What can hang from each mark
K798: K509
K926: K212 K379 K798
K212: K470 K509 K763 K926
K763: K212
K939: K212
K379: K763 K926
K470: K212
K509: K212

Each row was made from one small tree. The marks that hang from a mark follow it in brackets, in the order of their numbers. Every link used is in the known rows. Write each row's tree.
Known rows
K939(K212(K509 K763 K926)): [  9.5,  13.7,  10.8,  24.0,  34.7, -19.3, -22.9, -25.6,  -3.7,  18.0,
   3.1,  -2.7,  65.2,   4.5, -21.1,  23.7,  -4.5,  -3.3, -12.0, -50.9,
  -8.3]
K379(K763 K926(K212)): [ 26.3, -28.5, -27.5, -15.7, -13.4, -18.5,  27.4,  -3.9,  -9.5,  23.9,
 -37.4,  14.5,  -5.9,  11.6,  30.9,  29.7, -20.5,   6.7, -18.2, -15.0,
 -26.9]
K212(K470 K763 K926(K379)): [ 36.8, -17.4,  31.9,   8.8,  34.2,  22.1,  42.7,  -6.6, -21.8,  12.6,
 -30.4,  20.5,  -5.1,  33.4,  14.1,   9.3, -15.4, -19.2, -26.9, -25.7,
  19.9]
K470(K212(K509 K763 K926)): [-10.7,  26.7,  35.0,   7.2,  42.9, -30.2,  -1.9, -22.9,  21.7,   1.3,
  -2.3, -10.9,  26.6,  -3.5, -17.1,  64.8,  -5.9, -11.3,  -6.0, -38.8,
  16.9]
K926(K212(K509) K379(K763) K798): [ 14.7, -48.3,  -3.8, -30.3,  -8.4, -16.6,  19.2,  -2.3,  17.6,   7.7,
 -18.6,  -1.1, -21.0,   5.3,  42.4,  16.4, -22.0,   0.3, -13.3,  -5.8,
 -33.0]
K939(K212(K470 K509 K926)): [ 21.7,  14.5,   1.7,   1.2,   1.1,  -7.7, -29.5, -27.3,  -7.5,   1.4,
  -3.4,   4.3,  63.7,   4.8,  -3.4,  18.1, -16.6,   1.2, -23.8, -46.2,
  38.4]
K798(K509(K212(K470))): [ 28.3,   0.8, -19.3,  -1.2, -18.5,  17.3,  -2.6, -15.0, -12.5,  30.8,
 -45.3,  17.4, -63.0,   4.2,  37.8,   6.8, -22.3,  26.5, -20.4, -42.1,
   0.9]
K379(K763): [ 22.2, -13.2,  22.9, -12.5, -14.8,  -4.5,   4.9,  -7.5,  -6.8,  -0.3,
 -30.7,  19.3,  -0.1,  12.1,  35.5,  36.3, -14.5,  -5.7, -22.0, -37.3,
 -24.0]
K212(K509): [  4.0,  17.3,   9.0,  -7.9,  21.2,  -5.2, -14.7, -16.0,  21.5,   3.1,
   7.9,  -5.7,  20.7, -17.1,  17.4,  26.1, -12.4,   5.3,  -4.3, -42.4,
   5.9]
K763(K212(K470 K509 K926(K798))): [ 32.4,  -0.1,  37.1, -29.7,  22.5,  24.1, -54.9, -14.6,   3.1,  -3.3,
  -6.7, -14.9,  22.4, -24.7,  24.0,  15.6,  -3.7,   8.8,  -7.6, -38.0,
  60.9]
K763(K212): [ 25.7,   6.5,  33.0, -15.6,  10.7,  28.7, -33.7, -12.2,  -8.6,  -3.4,
 -10.4,  11.8,  35.9,   9.3,  32.6,  25.9,  -2.2, -13.4,  -6.5, -43.1,
   3.4]
K470(K212(K926(K379 K798(K509)))): [ 28.3, -18.1,  83.7, -29.9,  35.2, -23.7,  57.8,   6.2,  10.4,  28.2,
 -49.5,  28.3, -89.9,  11.8,  32.4,  13.9, -31.8,  19.2, -14.8, -34.6,
  -7.0]
K212(K470 K509 K763): [ 17.4,  -7.2,   5.2,   6.9,  24.6,   7.1, -16.8, -18.6,  -1.6,   2.1,
 -10.1,   3.7,  30.8,  -4.2,  17.2,  15.1,  -4.9,  -9.7,  -6.4, -26.1,
   1.2]
K798(K509(K212(K763))): [ 13.4,  -0.3, -11.5,  20.3,  16.1,   1.5,  -1.2, -12.7,  -9.7,  50.3,
 -37.0,  11.3, -69.1,   4.4,  20.1,  12.3, -10.4,  22.5,  -6.0, -46.8,
 -47.8]
K509(K212(K470 K926(K379))): [ 32.8,   8.7,  -3.8,   5.5,   8.4,  25.0,  42.2, -13.3,  -7.3,  19.5,
 -23.2,   9.3, -46.1,  28.3,  14.2,  17.7, -24.1,  -4.3, -34.9, -26.9,
  45.6]
K509(K212(K470 K763)): [ 31.5,  -0.5, -22.2,  29.4,  17.1,  23.5,  10.7, -19.3, -20.9,  33.5,
 -31.5,  11.4, -22.8,  15.0,  19.7,  17.7,  -7.2,  -7.5, -13.2, -25.8,
 -13.7]
K509(K212): [ 18.2,  24.6, -18.4,  12.8,  11.9,  11.7,   6.6, -17.4,   2.7,  36.3,
 -11.6,   4.1, -35.5,   5.3,  20.6,  27.2, -15.6,   8.2,  -8.5, -41.5,
  -5.0]
K939(K212(K509)): [ 14.0,   7.9,   6.7,   3.4,  15.7, -17.6, -19.6, -21.7,   8.5,   4.9,
   4.5,  11.4,  59.1,   3.8,   8.7,  11.6, -13.4,  -0.6, -11.2, -42.1,
 -24.0]
K763(K212(K926)): [ 20.3,  23.4,  33.7, -15.3,  10.8,  24.9, -40.6, -14.3,  -7.3,   0.9,
  -6.1,  -3.3,  39.1,   3.9,  14.2,  37.9,  -2.8,  -8.0, -12.2, -55.6,
  43.8]
K509(K212(K470 K763 K926(K379))): [ 32.7,  -3.7,  -2.2,  23.5,  28.0,  24.2,  46.3, -13.3, -18.1,  28.6,
 -29.5,  10.3, -46.0,  37.6,   5.9,  14.3, -15.0, -14.4, -31.1, -21.3,
  19.9]
K509(K212(K470 K763 K926(K798))): [ 43.0,  -2.9,  -6.1,  23.4,  40.6,  20.1,   5.4, -15.1, -19.6,  57.2,
 -37.9,  -4.4, -61.5,  -0.3,  14.8,  11.3,  -9.6,  16.1,  -6.6, -31.4,
  13.1]

Write each row's tree
[ 27.9,  -1.6,   2.2,  -5.9,  -7.1,  16.6,  34.9,  -7.9, -10.5,  26.1,
 -42.3,  16.6, -81.3,  22.2,  23.6,   6.3, -29.3,  20.6, -40.6, -36.9,
  33.5]  K798(K509(K212(K470 K926(K379))))
[ 17.4,  -1.4,  65.0,   8.0,  49.9, -12.8,  61.7,  -6.8,   3.6,   9.5,
 -25.7,  20.6, -12.1,  37.6,   0.3,  44.0, -15.6, -29.1, -19.6, -23.1,
  -1.4]  K470(K212(K763 K926(K379)))
[ 26.7,   6.5,  17.4, -17.6,  29.0,   4.3, -20.0, -13.0,   8.9,  17.5,
 -10.4, -12.1,  -5.2, -30.8,  19.1,  12.0, -18.0,  22.2,  -5.6, -39.3,
  52.8]  K212(K470 K509 K926(K798))
[ 19.5, -28.4, -38.8,   5.0,  20.9,   5.8, -22.1, -16.4,  -0.9,  32.9,
 -20.5, -11.7,  16.4, -15.2,  28.6,   7.5,  -8.7,   3.2,  11.8, -16.9,
 -10.3]  K926(K212(K470 K509 K763) K798)
[ 19.9,  22.7,   1.1,   6.0,  23.4,  13.3,  43.1, -10.9,   5.6,  32.5,
  -9.7,   2.0, -55.7,  22.7,   6.6,  25.3, -23.0,   1.5, -29.9, -35.8,
  29.0]  K509(K212(K926(K379)))
[ 14.2, -36.7, -17.1,   1.7,  46.5,  -4.7,  21.3,  -5.2,  14.7,  36.0,
 -10.0,  -5.1, -16.0,  -1.4,  25.2,  -1.3, -14.3,  -1.4,   7.0,  -8.1,
 -40.4]  K926(K212(K509 K763) K379 K798)
[ 13.8, -23.7, -16.9, -19.9,  25.1,  -3.5,  22.4,  -4.2,  25.8,  27.2,
  -4.7,  -5.9, -17.3,  -4.1,  33.8,   2.0, -23.2,   7.2,   3.4, -13.2,
 -16.8]  K926(K212(K509) K379 K798)
[ 39.0, -46.8, -17.1,  -5.1,  47.3, -15.7,  24.4,   6.5, -15.0,  74.0,
 -56.4,  19.6, -71.6, -13.4,  37.2, -19.0, -18.6,  46.4,   9.3, -21.2,
 -68.3]  K379(K926(K212(K763) K798(K509)))
[ 21.8,   3.7,   7.5,  21.9,  20.3,  -5.4, -26.6, -27.5, -16.8,   9.1,
  -9.9,   3.8,  73.5,  10.5, -12.6,  15.6,  -7.1,  -8.5, -21.0, -41.0,
  16.4]  K939(K212(K470 K509 K763 K926))
[ 29.9,  22.1,  -5.9,   6.5,  33.6,   5.8,   2.9, -12.7,   3.5,  58.9,
 -18.9, -11.2, -69.8, -13.0,  15.3,  21.1, -17.1,  28.5,  -3.2, -49.2,
  17.1]  K509(K212(K926(K798)))
[ 30.8,  10.6,  -2.0,  24.8,  55.1,   7.4,   8.2, -13.0,  -7.5,  68.3,
 -21.4,  -9.4, -70.7,  -9.5,   7.4,  18.8,  -6.9,  20.0,   2.4, -41.2,
  -6.6]  K509(K212(K763 K926(K798)))
[ 21.3,  21.1, -17.9,  -1.0, -18.0,  12.9, -12.7, -17.7, -12.2,  34.7,
 -40.5,   2.5, -61.6,   0.2,  19.2,  24.0, -23.6,  33.6, -27.4, -56.5,
  40.8]  K798(K509(K212(K470 K926)))
[ -8.8,  39.1,  34.6, -12.8,  23.3, -31.8,  -4.6, -22.9,  32.0,  -6.9,
   3.7, -11.9,  24.2,  -8.9,  -7.0,  68.4, -15.3,  -4.3, -10.9, -45.3,
  45.2]  K470(K212(K509 K926))
[ -2.4,  -7.7,  71.7, -29.5,  -2.1, -39.1,  42.3, -10.4,  27.7, -33.9,
 -12.2,   4.6,  -4.9,  24.7,   4.2,  64.9, -20.8, -23.4, -39.5, -20.5,
  22.7]  K470(K212(K509 K926(K379(K763))))
[ 27.8, -47.1,  57.9, -40.9, -26.7,  16.2,  -4.7,  -7.8,  -2.1, -55.0,
 -18.0,  19.2,  33.0,  29.8,  39.5,  19.4,  -5.9, -31.2, -42.0,  -3.9,
  15.9]  K926(K379(K763(K212(K470 K509))))
[ 35.7, -41.0,  63.2, -31.3, -11.1,  19.4,  15.6,   0.8, -11.3, -27.5,
 -27.6,  29.4,   5.9,  42.6,  44.1,  23.9,  -6.9, -31.1, -36.3, -17.3,
 -16.8]  K926(K379(K763(K212)))
[ 27.5,   0.8,  35.8, -19.9,  24.5,  -1.6,  -6.8,  -1.2,  -0.4,  49.2,
 -38.8,   8.2, -62.6, -21.5,  33.1,   2.6, -23.5,  45.4,  -5.0, -60.6,
   5.8]  K212(K926(K798(K509)))
[ 47.9, -37.7,  43.3,  -8.0, -24.1,  -4.2,  38.0,  -8.5, -30.6, -11.0,
 -44.0,  41.7,  25.4,  59.3,  21.6,  12.0, -25.1, -21.2, -54.1, -21.8,
  -1.2]  K939(K212(K470 K926(K379(K763))))
[ 32.7, -31.9, -28.2, -18.7, -17.0,  12.5, -15.3,  -4.9, -14.1,  45.4,
 -55.7,  14.4, -35.9,  -7.4,  60.6,  -5.8, -27.9,  32.9,   2.7, -34.0,
 -14.3]  K926(K212(K470) K798(K509))
[ 46.0,  -2.5,  22.7,  -9.9,  27.2,  17.6,  -2.0,  -6.8, -14.1,  31.4,
 -32.4,   7.9, -19.8,  -8.5,  31.9,   7.5, -20.6,  16.8,  -7.4, -42.5,
  36.7]  K212(K470 K926(K798))
[  7.0, -22.8, -32.7, -22.5, -11.9, -33.5,   7.0, -11.3,  13.3,   8.8,
 -15.2,  -2.5,   9.3,  -9.9,  18.1,  34.8, -17.3,  11.1, -16.8, -12.4,
 -13.3]  K379(K763 K926(K212(K509)))
[ 20.4,   8.4, -18.2,  18.8,   2.0,  12.2,  -8.2, -18.9, -21.6,  42.8,
 -44.9,   3.1, -58.1,   5.4,  10.6,  17.6, -14.2,  25.3, -22.3, -49.4,
  16.1]  K798(K509(K212(K470 K763 K926)))
[ 11.2,  12.1,   5.3,  10.2,  28.6,   4.5, -21.3, -22.3,  -1.2,   4.7,
  -6.4, -12.1,  32.3,  -7.9,  -2.6,  28.7,  -6.7,  -2.9, -15.1, -40.3,
  46.3]  K212(K470 K509 K763 K926)
[ 59.1, -47.2,  48.3, -34.3,  -9.6,  11.6,   5.2,  -1.9, -30.8, -19.6,
 -45.1,  34.8,   9.1,  21.7,  43.4,  12.3,  -4.9, -10.5, -34.7,  -9.3,
   7.5]  K379(K763(K212(K470)) K926)
[ 21.4, -23.2, -47.5,   4.9,  26.3,  -6.1,   7.6, -15.0,  -3.6,  23.5,
 -17.4,  -1.5,  25.8,  -9.9,  11.3,   9.7, -10.1,   1.7,  -5.4,  -8.4,
  -3.5]  K379(K926(K212(K470 K509 K763)))
[ 21.9,  -3.7,  42.9, -21.9,  54.1,  -6.8,  27.4,  -2.7,  25.6,  19.7,
   0.5,  -4.5, -36.6, -13.9,  15.8,   2.1, -22.2,  17.0, -11.2, -31.7,
  20.3]  K212(K509 K926(K379 K798))
[ 10.9,  23.9,   3.9, -11.2,   8.4,   5.6, -25.6, -21.9,   8.8,  -2.7,
  -0.3, -11.0,  33.7, -15.2,   5.6,  34.1, -15.6,   6.9, -19.3, -46.2,
  68.1]  K212(K470 K509 K926)
[ 46.9, -55.2,  63.6, -33.1, -28.6,  29.1,  13.1,  -1.9, -24.7, -41.1,
 -38.8,  36.7,  13.0,  51.1,  52.8,  14.1, -10.1, -36.3, -40.7,  -8.6,
   3.4]  K926(K379(K763(K212(K470))))
[  2.4,   5.4,  45.1, -32.6, -18.4,   1.1, -54.0, -19.5,   8.9, -30.1,
   1.9, -17.0,  48.7,  -5.1,   8.2,  56.5,   1.2,  -8.9, -29.3, -44.7,
  44.5]  K379(K763(K212(K509 K926)))
[ 28.0, -13.2, -13.3,  17.3,  -0.2,  16.9,  -3.1, -15.4, -22.6,  36.9,
 -51.5,  19.4, -59.5,  10.8,  30.5,   4.9, -11.6,  17.0, -13.4, -34.2,
 -28.8]  K798(K509(K212(K470 K763)))
[ 25.6,  -4.8,   0.9,   1.9,  -1.3,  -5.1, -21.7, -24.2,  -6.1,  -5.7,
  -7.8,  18.4,  67.1,  11.5,  15.3,   3.5, -16.1,  -6.8, -18.9, -33.2,
  -0.8]  K939(K212(K470 K509))
[ 25.2, -16.6,  46.9, -18.9,  -2.7,  -4.9,  44.0,  -2.1,  -4.6,  -5.0,
 -27.6,  18.4, -15.0,  31.4,  21.4,  33.2, -22.5, -11.1, -40.5, -31.0,
  12.1]  K212(K926(K379(K763)))
[ 34.1, -17.6,  36.1, -25.3,  39.7,   7.9,  24.9,  -3.5,  11.5,   8.0,
 -11.8,   2.0, -28.0,  -7.0,  24.0,  -4.3, -23.8,  11.6, -21.2, -19.5,
  41.1]  K212(K470 K509 K926(K379 K798))
[ 50.6, -11.1,   9.8,  -2.3,  30.5,  21.2,  48.3,  -4.5,  -7.0,  39.1,
 -33.7,  10.0, -84.9,  15.4,  27.3,  -3.7, -26.5,  10.7, -23.5, -17.9,
  25.9]  K509(K212(K470 K926(K379 K798)))
[  1.3,  30.3,  27.5, -22.7,  14.3,  12.9, -57.0, -21.0,  14.9, -11.9,
  18.1, -22.6,  52.7, -15.3,   2.5,  44.1,   1.1,  -3.2, -12.1, -52.9,
  59.7]  K763(K212(K509 K926))
[ 15.8,  10.3,  62.5, -13.1,  28.4, -12.7,  61.0,  -6.7,  12.3,   0.8,
 -21.0,  20.4, -14.9,  34.0,   9.3,  47.9, -25.4, -21.5, -24.2, -30.8,
  22.5]  K470(K212(K926(K379)))
[  9.9,  26.9,   7.7,   4.3,  16.7, -18.9, -26.3, -25.8,   5.8,   9.3,
   7.7,  -4.3,  59.9,  -1.7, -10.7,  24.5, -15.4,   6.3, -18.6, -56.9,
  20.4]  K939(K212(K509 K926))
[ 15.7,  18.6,  26.4, -24.0,  -1.4,  24.7, -60.3, -23.7,   1.2, -23.3,
   4.9, -16.1,  60.5, -11.1,  10.1,  36.0,  -1.2,  -6.9, -20.7, -41.7,
  80.4]  K763(K212(K470 K509 K926))
[ 25.2, -10.8,  61.9, -35.0,  44.6,  12.9,  -6.8,  -3.4,  17.8,  -3.2,
   4.3,  -8.1,  -7.6,  -6.3,  20.3,   6.9,  -8.4,   2.6, -12.9, -29.2,
  36.3]  K763(K212(K509 K926(K379 K798)))
